Every row comes from one small tree of marks. Brackets hold a mark, then the marks that hang from it, in the order of their numbers. Every link used is in the known rows. Which tree was each row made from?
Known rows
[Z898 Z377]: [  0 -15   4  19   0  12   5   5  -6   6  -5  -1 -10 -23   1  -7   5   4
 -20 -11   0   0  -1  -1   2   7 -10  -4 -13  -3   2   8  -6  17  -3  23
  10  -5 -15 -11  17   7  -9  -6  -2   0   3   0   9]
[Z72 Z377]: [ -2 -14   5  16   8  15   3   6  -9   0  -9   4  -6 -23   6  -6   5   9
 -13 -12  -1  -7  -4  -3  14   9 -11  -6 -10   4  10   6  -9  13  -6  18
  16   1  -8 -13  13   8  -7  -5   3  -2   4   1  12]
[Z898 Z355]: [ -2 -10   7  13   4  12   2   5  -9   7  -7   8  -4 -28  16   3   4   1
 -19  -9  -4  -1  -4  -9   4   6 -17  -1  -9   6   8   3 -17  16   5  19
  15   2   5 -15  24   7 -11  -2  -8  -5  -6  -6   8]
[Z355 [Z181 Z356] [Z391 Z789] Z898]: [-13  -4   4   6  -9   9   9   6 -10   5  -7  10  -8 -25  10 -26  14  -5
  -5 -20   4   4   4   0  21   7  14   8  -2   1   2  11 -14  21   2  19
  16  -6 -12   2  24   0 -27 -14  -5  -3   7 -10   7]
[Z355 [Z181 Z356] [Z789 Z391] [Z898 Z377]]: [ -7   6   0  23  -9  19   8  11 -18   2   0   6  -9 -23  -3 -23  23  -3
 -12 -19   1  -8   4  -3   9   5  10  11  -7 -13  -8  14 -11  13  -6  13
  10 -13 -39   1  21  -1 -25  -8  -6 -14   8  -5  16]
[Z391 [Z355 [Z898 Z377]] [Z789 [Z181 Z356]]]: [-10   1  14  17   4  16  13  15  -8   7   0  17 -15 -15   8 -33  19   0
 -13 -15   0  -2   3   3  10   1  -7  12 -11   0 -12   6 -13  23  -7  22
   1 -19 -36   1  24   6 -30 -23  -4  -6  -8  -3  10]
[Z355 [Z391 [Z181 Z356]] Z789 [Z898 Z377]]: [-20  -1   4   5  -7  11  -7   8 -13  -2  -8   5  -7 -19   2 -29  20  -8
 -15 -14   0  -5  12   0   9  10   9   8  -6  14   2  14   0  20  -4  16
  10 -14 -34   8  25   5 -32 -24   0 -13   3  -8   1]
[Z898 [Z355 Z391] [Z377 Z72]]: [-13  -7   9  11   6  22  -2   8  -2  12  -8   8 -10 -21   0  -3  -1   8
 -29  -5  -1   4  -7   1   6  13 -13  -2 -10   0  11   7  -4  19   4  13
  17  -9 -10 -14  34   6 -17  -3  -4 -12  -1 -10  -3]
[Z356 Z181]: [  1 -14   0  16  -5   9   9   0  -5  10 -15  -6 -10 -24  10  -8   3  -4
 -12 -16   1  -2   1 -11   6   8 -13  -6 -13   2   4   2 -18  14  -6  20
  11   2  -6 -20  23   4  -8  -2  -6  -5   2  -7  14]
[Z789 [Z355 [Z181 Z356] [Z898 Z377]] Z391]: [ -4   1   3  23  -2  19  13  13 -18   1  -2  12 -16 -21  -6 -11  18  -5
 -18 -13  -1  -4  -8   1   9   2   8  20  -1 -17  -3   1  -8  13  -2   7
  16  -2 -33  -6  19   6 -22  -4  -3  -7  10  -8  15]
[Z391 [Z181 Z356 Z789] Z355]: [ -3 -17  15   4   2   4   8  -1 -22 -10 -13  17 -19 -28  28 -12  20  -2
 -18 -18   5 -12  13 -22  18   8   5  10   0  17   1   6  -7  17  -5  30
  14   0  -8  -7  28   5 -26 -19  -2  -8 -13   6   4]
[Z377 Z898]: [ -9 -10   4  20   3  12  -3   4  -5   9  -5   0  -8 -22  13  -6  12  -3
 -12 -15   2   0   4  -1  11   9 -10   1  -8  11  -1   4 -15  17  -1  20
  20  -1  -2 -17  24  13  -5  -4  -7   3   2   6  11]
[Z898 [Z377 Z72]]: [ -7  -9   8  18   0  23   6   4  -1   6  -6  -1 -11 -18   2 -11   6   9
 -25 -11   5  -2   1   1   5  12 -10  -2 -12  -5  -1  11  -3  18  -7  18
   8  -5 -19 -12  23   5  -7  -2   3  -1   1   0   6]
[Z789 Z355]: [ -2 -11   4  18   5  13   8   6  -8  -2 -10   9 -14 -21  14   0   5  -1
 -18 -10   0  -4  -2  -2  11   5 -14   0  -7   1   4   0 -14  11   0  13
  14  11  -5 -13  14   9 -10  -4   1   3   4  -4  12]
[Z72 [Z377 [Z898 [Z355 [Z789 [Z391 Z181]]]]]]: [-11   9   2  15  13  30 -13  16 -19  14  -5  18 -10 -17   7  -6  13  -1
 -21 -11  -5  -9  -3  -4  21  10  -8  13 -12  18   3  -1 -18   8  -4   2
  31 -16 -12 -14  29  14 -18  -9  -5 -17 -10   6   3]
[Z377 Z72 [Z898 [Z355 [Z391 Z789]]]]: [-18   4  10  10   4  26  -6  10  -3  20  -5  14 -11 -18  11  -9   4   2
 -25 -12   3   7   3   4  22  14  -9   4 -10  10   2   6 -19  21   3   7
  25 -12   3 -14  40   7 -15  -4 -12  -4  -7  -3  -5]
[Z789 [Z355 Z391]]: [ -7 -12   3  10  10  11   3   7  -4   2 -13   9 -13 -23  10  -1   0  -3
 -19  -8  -1  -1  -4  -1  16   8 -10  -1  -2   8  10  -2 -12  12   3  12
  20   7  -2 -13  17   9 -14  -8  -2  -1  11  -6   6]
[Z377 Z72 [Z898 [Z355 Z391 Z789]]]: [-23   7   5  14   5  23 -11   9  -7  13  -7  10  -8 -16  11  -7  10  -2
 -20 -10   1  -1   7   0  19  16 -15   0  -7  17   5  12 -17  17   5   5
  23 -11  -5 -12  42   7 -18  -5 -14 -14  -4  -4  -1]
[Z898 [Z355 Z181 [Z789 Z391]] [Z377 Z72]]: [ -1   6   1  22  -3  34   7  12 -12  13  -3  11 -15 -17   0 -10   6   6
 -25  -9   0  -5  -6  -4  10  13  -7   8 -11  -9   0  13 -14   8  -1   5
  17 -15 -20 -11  31  -2 -19   2  -7 -18  -5  -4   4]
[Z356 Z181 Z355]: [ -4 -12  -3  15  -5  10   8   5  -8  14 -18  -2 -13 -22  14  -7   6  -6
 -11 -20  -4   0  -4  -9   4  12 -20  -4 -15  -1   8  -7 -16  15  -4  11
  14  -5 -15 -18  24   9 -10   0  -3  -7   5 -16  20]
[Z355 [Z789 Z391]]: [  0   2   3  18   5  21   2   7 -10   7  -5   5 -10 -27   9  -5  10   1
 -15 -15   5 -10   9 -10  12   5  -8  -7  -8  -2  -6   7 -20   6 -10  12
  16  -2 -18 -10  16   0 -14  -3  -5  -8   4   2  15]
[Z356 Z789]: [ -2  -8   2  15   2  13   8   5 -12  -1 -11  -4 -13 -20  15   2   6  10
 -16 -12  -3  -4   8 -12  13   6  -2 -14  -2  -2   4  11 -14  16   1  26
  11   1  -3 -11  18   1 -10   1  -1  -1   6   3  15]
[Z355 [Z181 Z356] [Z789 Z391] Z898]: [ -8   7   0  17  -8  16   8   9 -18   0  -2   8  -7 -25   9 -17  23  -6
  -7 -22   5 -11   9  -9  16   6  10   8  -1  -9  -8  13 -17  10  -5  13
  13  -5 -28  -1  22   0 -25  -7  -7 -13   6  -5  18]
[Z355 Z789 Z898]: [-15   3   1  17  -4  11   0   6  -9   2  -4  -2  -7 -22  10 -20  17  -4
  -7 -17   2  -2  17   1  10   3  -7  -4  -6   5   0  12 -17  17   0  13
   5   0 -18  -1  16   2 -18 -11  -4  -4   2  -6  13]
[Z789 [Z391 [Z181 Z356] [Z355 [Z898 Z377]]]]: [-12  -5  14  10   8  17   6  13 -11   6  -2  14 -14 -27   4 -18  25   2
 -19 -10  -1  -2  -1  -7   2   5   5  24   0   6  -7  -2  -5  21  -8  16
  10 -10 -36  -1  24  11 -26 -18   6 -10  -5  -4   5]
[Z377 [Z898 Z355]]: [ -9  -7   6  19   4  15  -5   7 -11  12  -3   7  -7 -22  15   3   9  -3
 -17 -11  -5   3  -2  -4   8   9 -17   5  -9  13   3   2 -18  18   7  15
  22  -3   5 -18  31  15  -9  -2 -12  -3  -5   1   7]
[Z377 Z72]: [-10  -8   8  12  -1  21   5   1   0   2  -9  -1  -8 -21  16  -6   7   6
 -18 -15   7  -4   4  -4  10  11  -7  -3  -6   1   1  10 -10  14  -5  19
  11   3  -5 -15  24   5  -5   2   0   0  -2  -1   7]
[Z391 [Z355 [Z898 Z377]] [Z789 Z181]]: [ -8   0   8  18   8  19   9  17  -1  16   1  11 -20 -14   4 -35  12   2
 -13 -12  -2   5   4  11   9   0 -15   7 -12   4  -6   0 -15  22  -5  17
   4 -16 -31  -2  15   9 -27 -19   0  -3  -8  -2   6]
[Z356 [Z181 Z355]]: [  4 -16   0  12   3   6  11  -3  -4   9 -13  -7  -9 -31  12 -11  13  -6
  -9 -21   0  -6   1 -19  12   9 -13  -9 -10   3  13  -1 -18  21  -6  14
   6   2  -9 -15  26   6  -8  -1  -1  -6   2 -11  17]
[Z789 Z355 [Z391 [Z181 Z356]]]: [ -3  -4   8   9   5  19   6   6 -15  -2 -11  19 -14 -26  18   4  12  -5
 -24 -13   4 -15  -6 -12  14   6   5  18  -2   5  -7  -6  -9   6 -10  12
  20   4 -14 -11  20  11 -16  -6   1  -5  -1   0   9]
[Z181 [Z356 Z789]]: [ -3  -6   7  16  -1   8   9   2 -19  -9 -12   3 -10 -21  20   7  13   9
 -16 -15   1 -11  10 -20  13   8   5  -8  -2  -3  -2  17 -12  19  -2  30
   8  -2 -11  -9  24   0 -14   0  -3  -4   7   1  21]

Write each row's tree
[-13  -1   7   4  -3  24   1   4   1  12  -3   3 -13 -20   7 -36  20   3
 -22 -21   5  -1  13   5  16   9  10   7 -10   5   4   4  -5  31  -8  10
   1 -10 -26   6  25   7 -19 -12  10   5  -6  -6  -3] => [Z391 [Z181 [Z355 [Z898 [Z377 Z72]]]] Z789]
[-14  -4   1  11   0  22  -2   7  -2  16  -7   7 -10 -15  11  -8   6  -2
 -17  -9  -2   8  -8   3  19  17  -7   9  -1  15  13   8 -12  18  11   9
  31  -8   9 -21  42  13 -14   1 -11 -10  -3  -5  -4] => [Z377 Z72 [Z898 [Z355 Z181 Z391]]]
[-15  11  -5  15   1  17   0  16  -9   4 -11  -1 -20  -8  20  -5  14   0
  -8 -18 -10  -3   4  -1  12   1  -7  -8  -2  -1   1   0 -13  17   0  16
  10 -10 -23  -9  16  11 -21  -4   4  -5   4  -9  23] => [Z356 [Z355 Z898] [Z789 Z181]]
[ -3  -7  -6  17 -13  12   9   5 -14   5 -13   7 -15 -18  21 -17  11  -5
  -6 -19  -6  -5   3  -3  15  14 -16   1  -6   4  11   7 -15  10   2  12
  17  -9 -15  -6  18   5 -15  -3   0  -8   5  -9  16] => [Z356 [Z355 Z181 Z789]]
[-21   2   4   6   1   8  -3  12  -5   2 -11   9 -10 -16  17 -13  18 -12
  -4 -20  -3  -5  -2   3  12   5  -5   1  -3   5   0  -2  -7  15  -5  14
  15 -11 -27  -5  26  14 -27 -12   0 -13   5 -19  18] => [Z789 [Z181 [Z356 [Z355 Z391 Z898]]]]
[-11  11   4  20   5  22   0  19 -11   9  -4   9 -16 -17   2  -9  20  -5
 -12 -20  -2  -9  -8   0   3   1  -3  10 -11 -16 -13  -6  -5  12 -13  12
  11 -19 -49  -8  21  13 -25  -8  -1 -12   3 -14  24] => [Z789 [Z181 [Z356 [Z355 [Z898 Z377]]]] Z391]
[-18  -1   0   2  -5  18  -5  12  -5  19 -11   7 -17 -18   2 -28  10  -4
 -18 -16  -7  10   5  13  12   9   3   8 -11   8   6  -8  -3  25  -2   7
  18 -19 -28   4  15  11 -28 -20   6   1   4 -16   0] => [Z356 [Z355 [Z391 Z181 Z789] [Z898 Z377]]]
[  2  -1   2  15  12  18   3   5  -9   6  -3   7 -10 -32  13  -8  20  -1
 -11 -20   4 -15  11 -17  19   5  -5  -8  -6  -2   3   2 -21  11  -9  10
  12  -1 -19  -2  18   3 -14  -2  -1  -8   4  -2  17] => [Z181 [Z355 [Z789 Z391]]]
[ -5   3   6  17   9  14   9   7 -17   7  -8   2 -22 -27   1 -15  18  -4
 -10 -17   3   1  15 -16  11  -2  -2   3  -1  -7  -1  -8 -25  16  -3  12
  14   3 -25 -16  23   1 -26 -10 -12 -14  -1  -6  14] => [Z356 [Z181 [Z789 [Z391 [Z355 Z898]]]]]
[ -1   2   0  19   7  15   2   4 -17  10  -6  -7 -17 -30 -15 -20  22  -5
 -14 -23   2  -5  14 -16  11  -3   7  -6 -11 -21   6  -4 -17  21  -8   9
   9  -5 -35  -9  26   0 -25  -6  -8 -11   6  -7  17] => [Z356 [Z181 [Z355 [Z898 Z377]] [Z789 Z391]]]
[-13  -1   8  19 -15  14   8   1 -20 -11  -5   1 -15 -20   0 -24  21   1
 -15 -23   8  -7  14  -4  13   7  21   8  -3 -15  -1  20  -1  21  -3  23
   9  -5 -29  -3  32  -3 -25  -8  -8  -7   2   0   9] => [Z355 [Z181 Z356 Z789] [Z898 [Z377 Z72]]]
[ -7  -6  -1  16   7  13  -6   9 -24   6  -9  13 -15 -21  -2  -6   7  -1
 -14 -13  -8   0  -3  -4  29  11  -3   4  -3  12  23   6 -12  15  11  12
  40 -10  10 -20  31   9 -22 -10 -17 -14   1   5  -1] => [Z72 [Z377 [Z898 [Z355 [Z181 Z789] Z391]]]]
[  5   2  -6  20   5  25  16  11 -15   1 -11   8 -25 -16  10   7   6   9
 -19  -9  -5  -6  -5 -10  21   4   2   2   6 -10   4   0 -19   6   4  11
  23   4  -8 -17  14   4 -14   7  -1  -3  11   4  15] => [Z356 [Z789 [Z355 Z181] Z391]]
[ -6  -2   2  22   2  17   6  11 -30  -3  -8  13 -10 -13  10   4  18   8
 -16 -13 -11  -7  -8 -12  23  12   1   8  -5   2  13  17 -15  20   9  20
  26 -15  -4 -14  36   8 -16   1  -8 -15   2   3  14] => [Z72 [Z377 [Z898 [Z355 [Z181 [Z356 Z789]]]]]]
[-10  -2   1  21 -16  11   8   7 -19  -3  -2   3  -8 -20   1 -29  23  -5
  -9 -18  -2  -5   8   0   8   8   7   8  -8  -4  -1  22  -7  20  -1  19
   4 -12 -35   4  23   0 -24 -13  -5 -11   5  -5  13] => [Z355 [Z181 Z356] Z789 [Z898 Z377]]
[ -7   7   2  21  -3  28   4   7 -15   3  -3  -2 -21 -20 -13 -20  15   6
 -20 -17   7  -1   8   1  14   4  16   5  -2 -21  -2  10  -7  14  -5  13
  19  -5 -26 -11  22  -1 -23  -2  -5  -6   4   2   6] => [Z355 [Z181 [Z789 Z391]] [Z898 [Z377 Z72]]]
[ -1   1  -1  17  -3  16   3   5 -17   1  -4   0 -18 -29   1 -12  15  -3
  -8 -20   4  -3  12  -7  17  -1  16   2   3  -9   2   3 -17  11   1  15
  23   4  -9 -12  15   1 -24  -3  -8  -5   5   3  12] => [Z355 [Z181 [Z789 Z391]] Z898]
[-18   7   7  21   0  27  -6   8 -13   9  -4   9  -8 -15  15  -8  13  -1
 -21 -13   2  -2   9   0  14  14 -18   3 -11  11  -1  14 -20  17   3   8
  15 -10  -7 -14  41   7 -11  -1 -13 -10  -9   1   4] => [Z377 Z72 [Z898 [Z355 Z789]]]
[-11   2   7  19  -2  25   2   9 -12   6  -5   9  -9 -15   5  -9   6   6
 -28  -9  -1  -4   3  -1   5  13 -18  -2 -17  -2   2  15 -12  16   0  10
   6 -13 -19  -7  33  -1 -16  -4  -7 -13  -9  -6   3] => [Z898 [Z355 Z789] [Z377 Z72]]
[-17   2   8  15   3   7   1  10 -25 -12  -7  11 -18 -22  -6 -10  16  -7
 -22 -15   1  -5  10  -2  14   1  11   3  -3 -10   5   6  -1  20   2  14
  16   0 -29   0  24   0 -32 -19 -11  -6   9  -7   8] => [Z181 Z356 [Z789 [Z355 Z391 [Z898 Z377]]]]
[ -5 -10  -1  20   4  18   0  11 -16  12  -5  10  -8 -17   7  -7  11   1
 -13 -11  -9   1 -13   0  19  14 -16  11  -9  12  17   7 -14  16   9  12
  30  -9   6 -20  29  15 -10  -1  -6  -8  -3   2   6] => [Z72 [Z377 [Z898 [Z355 Z181]]]]
[-18  -1   6  18  -2  21   1   7  -1   7  -2  -4 -10 -16  -3 -19  13   6
 -19 -14   4   2   5   8   2   7  -3   1  -8  -6   0  10  -3  24  -2  14
   5  -4 -27  -6  23   6 -12  -5   1  -2   1  -7   5] => [Z355 [Z898 [Z377 Z72]]]
[-10  -1   1  18   3  12   0   6 -10   5   0  -2  -7 -24  -1 -28  25  -3
  -9 -19  -2  -5  15  -2  11   3  -6  -5 -10  -2   8  11 -11  26  -1  10
  -2  -7 -34   8  20   4 -19 -12   1  -8   6  -7  13] => [Z181 [Z355 Z789 [Z898 Z377]]]
[  5 -15   4  15   9  17  18   8  -5  11  -6  12 -20 -27  12  -9  10   5
  -9 -10  -1   1  -8  -9  14   7 -11  11   5   6   3  -3 -18  10   0  14
  22   0  -6 -18  15   8 -14  -3   0  -8   0   1   9] => [Z789 [Z391 [Z355 Z181]]]
[ -2  -2   4  20  -1  16   1   9 -17   8  -4   9 -10 -22   4  -8   5   2
 -23  -8  -7  -3   4  -5   2   7 -21  -2 -17   2   4  12 -14  16   4  15
   9 -13 -16  -6  24   1 -17  -9 -10 -13  -4  -4   7] => [Z898 [Z355 Z789] Z377]
[ -2 -17  -4  11   1  10  11   7  -5   2 -14  10 -16 -21  11  -8   0  -4
 -15  -9  -4   2 -10   1  19  11  -9   5   3   8  16   1 -11  10   8  11
  25   6   4 -14  17   9 -16  -5  -3  -3  10  -7   2] => [Z789 [Z355 Z181 Z391]]
